Each row comes from the steps of one walk. Every step used is in the known rows, and no mark comes twice. Write the walk behind each row, first mark first.
Known rows
novi -> mapi: -5.38; -1.27; 0.36; 0.79; -1.95; 2.03; 3.11; 1.06; 0.42; -0.86; -1.24; -0.67; -0.81; 0.58; 1.97; 0.58; 2.76; 2.92; -1.63
todina -> tepom -> sipata -> novi: -1.90; 1.57; 1.51; 0.17; -2.69; -1.41; -6.10; 0.13; -0.81; -3.17; -1.70; 0.36; -0.09; 0.14; -3.37; 0.29; 1.49; 2.96; 1.84
novi -> sipata -> tepom -> todina -> bonanem: 3.27; -0.83; -1.18; -1.85; 1.78; 1.30; 0.17; -0.99; -2.46; 2.13; 1.51; 2.07; -5.66; 0.38; 5.45; -0.10; -1.73; -8.95; 0.60
novi -> mapi -> tepom -> todina -> bonanem: -3.04; -1.73; -0.29; -0.26; 1.92; -0.26; 5.86; -1.64; 3.91; -0.24; 0.81; -2.83; 1.25; 0.11; -0.76; -1.11; 0.99; 2.75; 1.08
bonanem -> novi -> mapi -> tepom: -2.38; -0.49; 1.38; -0.23; 1.86; 1.80; 6.00; 1.20; 2.54; -0.52; -1.80; -1.49; 2.34; -1.39; 2.35; 1.23; -0.28; 5.35; -2.81
tepom -> todina -> bonanem -> novi -> mapi: 3.53; 0.62; 1.95; -0.84; 2.16; 2.03; 0.76; -0.89; 1.69; 0.39; -0.57; 1.36; -1.07; -0.93; 1.62; -1.36; 0.48; -1.69; -1.61
novi -> mapi -> tepom -> sipata: -8.93; -0.90; -1.21; 0.68; 1.62; -1.94; 4.76; -0.16; 1.97; 1.32; 0.95; -3.86; 2.10; 0.84; -1.25; 0.73; 0.66; 8.01; 1.33
tona -> todina: 3.28; 0.30; 3.95; 0.27; -3.57; 2.08; 1.86; 0.98; 2.65; -8.01; -0.59; 0.23; 1.16; -2.58; 0.32; -1.20; 2.12; -3.17; -0.57
mapi -> tepom -> sipata -> novi: -3.48; -0.73; -1.44; -0.22; 1.34; -3.42; 1.29; -1.33; 1.73; -0.36; 2.17; -3.28; 3.24; 0.71; -6.15; 0.23; -1.79; 4.33; 2.79
bonanem -> novi -> sipata: 3.06; 0.43; 0.87; -0.99; 1.30; 2.99; 3.01; 1.99; -1.59; -1.52; -1.90; 2.23; 0.39; -2.01; 6.32; 1.43; -0.72; -1.70; -4.37
sipata -> novi -> mapi -> tepom -> todina -> bonanem: -1.74; -3.01; -0.85; -1.19; 0.20; 1.24; -1.40; -3.29; 4.27; 0.58; 1.13; -1.95; -4.29; 0.44; -0.41; -0.34; -0.41; 3.18; 0.09
bonanem -> todina -> tepom -> sipata -> novi: -2.97; 2.26; 0.29; 2.46; 0.33; -4.10; -7.27; -0.01; -3.29; -3.69; -2.14; -0.77; 4.96; 0.48; -6.01; 1.28; 2.16; 5.77; 3.03
tepom -> todina -> bonanem -> novi -> sipata: 6.72; 0.81; 1.25; -1.55; 2.94; 1.64; 1.04; -0.92; 0.22; -0.57; -0.07; 2.39; -0.55; -1.48; 2.95; -1.42; -0.58; -5.19; -1.65
mapi -> tepom: 0.17; -1.11; 0.07; 0.03; 0.05; -2.26; 8.57; 0.41; 2.08; -4.84; 0.29; -2.76; 7.37; -0.25; -5.39; -0.70; -0.26; -0.65; 1.83
tepom -> todina: 3.38; -1.21; 1.38; 0.90; -0.79; 1.87; 2.20; 0.11; -1.15; -3.08; 1.47; 2.26; 3.50; -0.32; -5.02; -2.98; 3.98; -5.32; 1.21
tepom -> todina -> bonanem: 5.29; 0.50; 1.30; -0.61; 0.42; 0.06; 1.22; -1.14; 0.60; -2.24; 0.47; 1.24; 1.25; -0.13; -2.56; -2.52; 0.82; -6.09; 0.82
mapi -> tepom -> sipata -> novi -> bonanem: -4.92; -1.25; -2.35; 1.17; 1.34; -5.11; 0.47; -1.08; 1.43; 3.10; 2.74; -2.98; 3.98; 1.26; -5.17; 0.12; -0.33; 5.69; 2.47
tepom -> sipata -> novi -> bonanem: -5.52; -0.27; -1.96; 1.94; -0.96; -3.05; -6.63; -0.28; -1.82; 5.84; 2.03; -0.12; -1.06; 2.00; -1.97; 0.74; 1.42; 4.97; 0.15
todina -> tepom -> sipata: -2.10; 2.68; 2.01; 0.76; -2.13; -2.53; -1.82; 1.49; -1.47; -4.20; -2.20; 0.15; 3.49; -0.07; -3.56; -0.06; 2.15; 1.86; 2.18
mapi -> novi -> sipata -> tepom -> todina -> bonanem: 1.60; -0.04; -5.36; -0.85; -3.23; 2.25; -1.95; 0.50; -2.18; 2.84; 2.23; 0.05; -4.45; 1.11; 2.24; -0.16; -3.56; -2.76; 0.83

Write each row's walk
4.95; 0.77; 1.77; -1.48; 1.42; 1.21; -0.74; -0.51; -0.89; 2.55; 0.53; 2.03; -4.07; 0.41; 0.75; -0.51; -2.54; -7.92; 0.79 : sipata -> tepom -> todina -> bonanem -> novi
-5.13; 1.63; -1.01; 5.21; 0.08; -7.12; -4.04; 1.73; -3.96; 2.40; -1.16; -0.42; 8.13; 1.31; -3.58; 0.44; 5.34; 5.99; 1.75 : novi -> bonanem -> todina -> tepom -> sipata
5.00; 3.09; 2.23; -1.91; 0.66; -0.44; 1.98; 0.69; 1.61; -2.08; -3.56; 0.15; -0.02; -0.97; 3.29; 1.11; -3.72; -2.05; -3.34 : todina -> bonanem -> novi
1.11; 1.52; 4.28; 0.02; -3.66; 0.75; -5.71; -0.17; 2.83; -7.23; -1.08; -0.01; -1.43; -2.59; -0.66; -0.79; 2.08; 1.62; 1.40 : tona -> todina -> tepom -> sipata -> novi
0.20; -1.07; -5.35; 0.06; -4.10; 3.40; -1.34; 1.28; -3.32; 2.32; 2.88; 0.75; -3.07; 1.01; 0.80; -0.44; -1.56; -2.29; 1.18 : mapi -> novi -> sipata -> tepom -> todina
-2.03; 0.20; 2.10; 0.07; 0.14; 3.53; 2.79; 1.96; 0.53; -0.18; -2.70; 0.61; -0.38; -1.14; 4.35; 1.47; 0.85; 3.96; -4.28 : bonanem -> novi -> mapi
3.69; 0.14; 1.00; -1.18; 0.34; 0.28; -0.58; -0.93; -1.16; 1.74; 1.28; 1.52; -3.90; 1.26; -0.96; -1.01; -1.63; -9.00; 2.34 : sipata -> tepom -> todina -> bonanem
-4.33; -3.48; -1.00; -0.45; -1.33; 1.79; -0.13; -1.77; 3.28; -0.45; 0.41; -2.17; -2.90; 0.59; -0.59; 0.74; 0.32; 4.60; -0.46 : sipata -> novi -> mapi -> tepom
2.24; -1.22; 0.99; 0.05; -0.83; 1.77; 0.25; 0.05; -2.66; 1.08; 2.09; 2.37; -2.13; 1.09; -2.94; -1.42; 0.87; -8.42; 2.67 : sipata -> tepom -> todina
1.73; 0.08; 1.37; -1.31; 1.76; 1.95; -0.91; -0.76; -0.21; 4.17; 0.37; 1.42; -6.18; 0.62; 2.80; -0.06; -1.85; -5.02; 0.25 : sipata -> tepom -> todina -> bonanem -> novi -> mapi
-6.38; 0.26; -2.53; 3.07; 0.59; -4.72; -8.12; -0.49; -3.17; 5.72; 1.71; -0.61; 1.10; 2.13; -3.47; 1.25; 1.78; 6.93; 1.10 : tepom -> sipata -> novi -> bonanem -> todina
-0.62; -0.26; -5.28; 0.38; -5.21; 2.53; 0.66; 2.27; -2.33; -1.01; 0.89; -0.43; 0.36; 0.39; 1.18; 0.26; -1.16; 1.28; -0.91 : mapi -> novi -> sipata
6.76; 1.30; 2.29; -1.02; 1.84; 1.24; 1.03; -0.63; 0.86; -1.38; -0.42; 2.03; 1.02; -1.19; -0.52; -1.82; -0.21; -4.62; -1.02 : tepom -> todina -> bonanem -> novi
3.87; -0.41; 0.93; -1.25; 2.49; 3.88; 0.92; 1.02; -2.56; 1.82; 0.04; 3.51; -3.06; -1.42; 5.88; 0.69; -1.13; -5.28; -2.33 : bonanem -> novi -> sipata -> tepom -> todina
-2.27; -1.95; -1.86; 3.19; -1.63; -2.39; -6.33; -0.41; -1.99; 2.63; 0.27; 0.25; 1.48; 1.44; -2.32; 0.72; 3.15; 3.15; -0.67 : sipata -> novi -> bonanem -> todina
4.87; -0.05; 1.05; -1.17; 3.57; -1.64; 6.61; -1.37; 3.64; -2.63; 0.80; -1.47; 5.70; -1.30; -4.01; -1.92; -1.60; -1.98; 1.41 : mapi -> tepom -> todina -> bonanem -> novi
-1.06; -1.08; 1.56; 0.04; 2.65; 2.61; 5.38; 0.50; 2.53; 0.01; -0.49; -0.58; 2.48; -1.67; 0.96; -0.16; 1.02; 4.25; -1.88 : bonanem -> novi -> mapi -> tepom -> todina
4.70; 2.32; 0.77; -2.98; 2.31; 0.18; 0.78; 0.17; -0.02; 1.24; -2.48; 0.80; -4.78; -0.68; 8.33; 2.13; -5.51; -4.69; -3.19 : todina -> bonanem -> novi -> sipata -> tepom
-3.34; 1.11; 0.56; 1.58; -2.79; -3.03; -6.91; 0.36; -1.09; 0.35; -1.06; 0.50; 0.61; 0.64; -2.54; 0.16; 2.91; 4.17; 1.45 : todina -> tepom -> sipata -> novi -> bonanem
-1.61; 2.70; 0.67; -1.75; 3.71; -2.27; 2.41; -0.48; 3.44; 1.94; -2.05; -2.81; -0.76; -0.37; 3.79; 1.85; -4.38; 5.40; -1.89 : todina -> bonanem -> novi -> mapi -> tepom -> sipata
-1.08; -0.43; -5.43; -0.17; -4.97; 2.65; -0.75; 2.06; -3.22; 1.74; 1.58; -0.16; -3.12; 1.23; 2.10; 0.93; -2.82; -1.11; 0.28 : mapi -> novi -> sipata -> tepom
0.74; 1.78; 1.28; -1.96; 2.47; -0.73; 4.34; -0.29; 4.05; -0.31; -2.90; -2.24; -0.51; -0.87; 4.40; 1.45; -3.84; 2.90; -2.88 : todina -> bonanem -> novi -> mapi -> tepom
1.92; -1.95; -1.14; -0.89; 0.91; 2.47; 0.82; -0.19; -3.60; 1.57; 2.26; 2.69; -4.14; 0.25; 3.87; -0.44; 0.31; -8.55; 0.88 : novi -> sipata -> tepom -> todina
-1.83; -1.29; -0.80; 3.16; -2.42; -2.64; -7.50; -0.27; -1.72; 0.87; -1.03; 0.45; 1.87; 0.93; -2.59; 0.59; 3.90; 3.75; 0.03 : sipata -> novi -> bonanem -> todina -> tepom
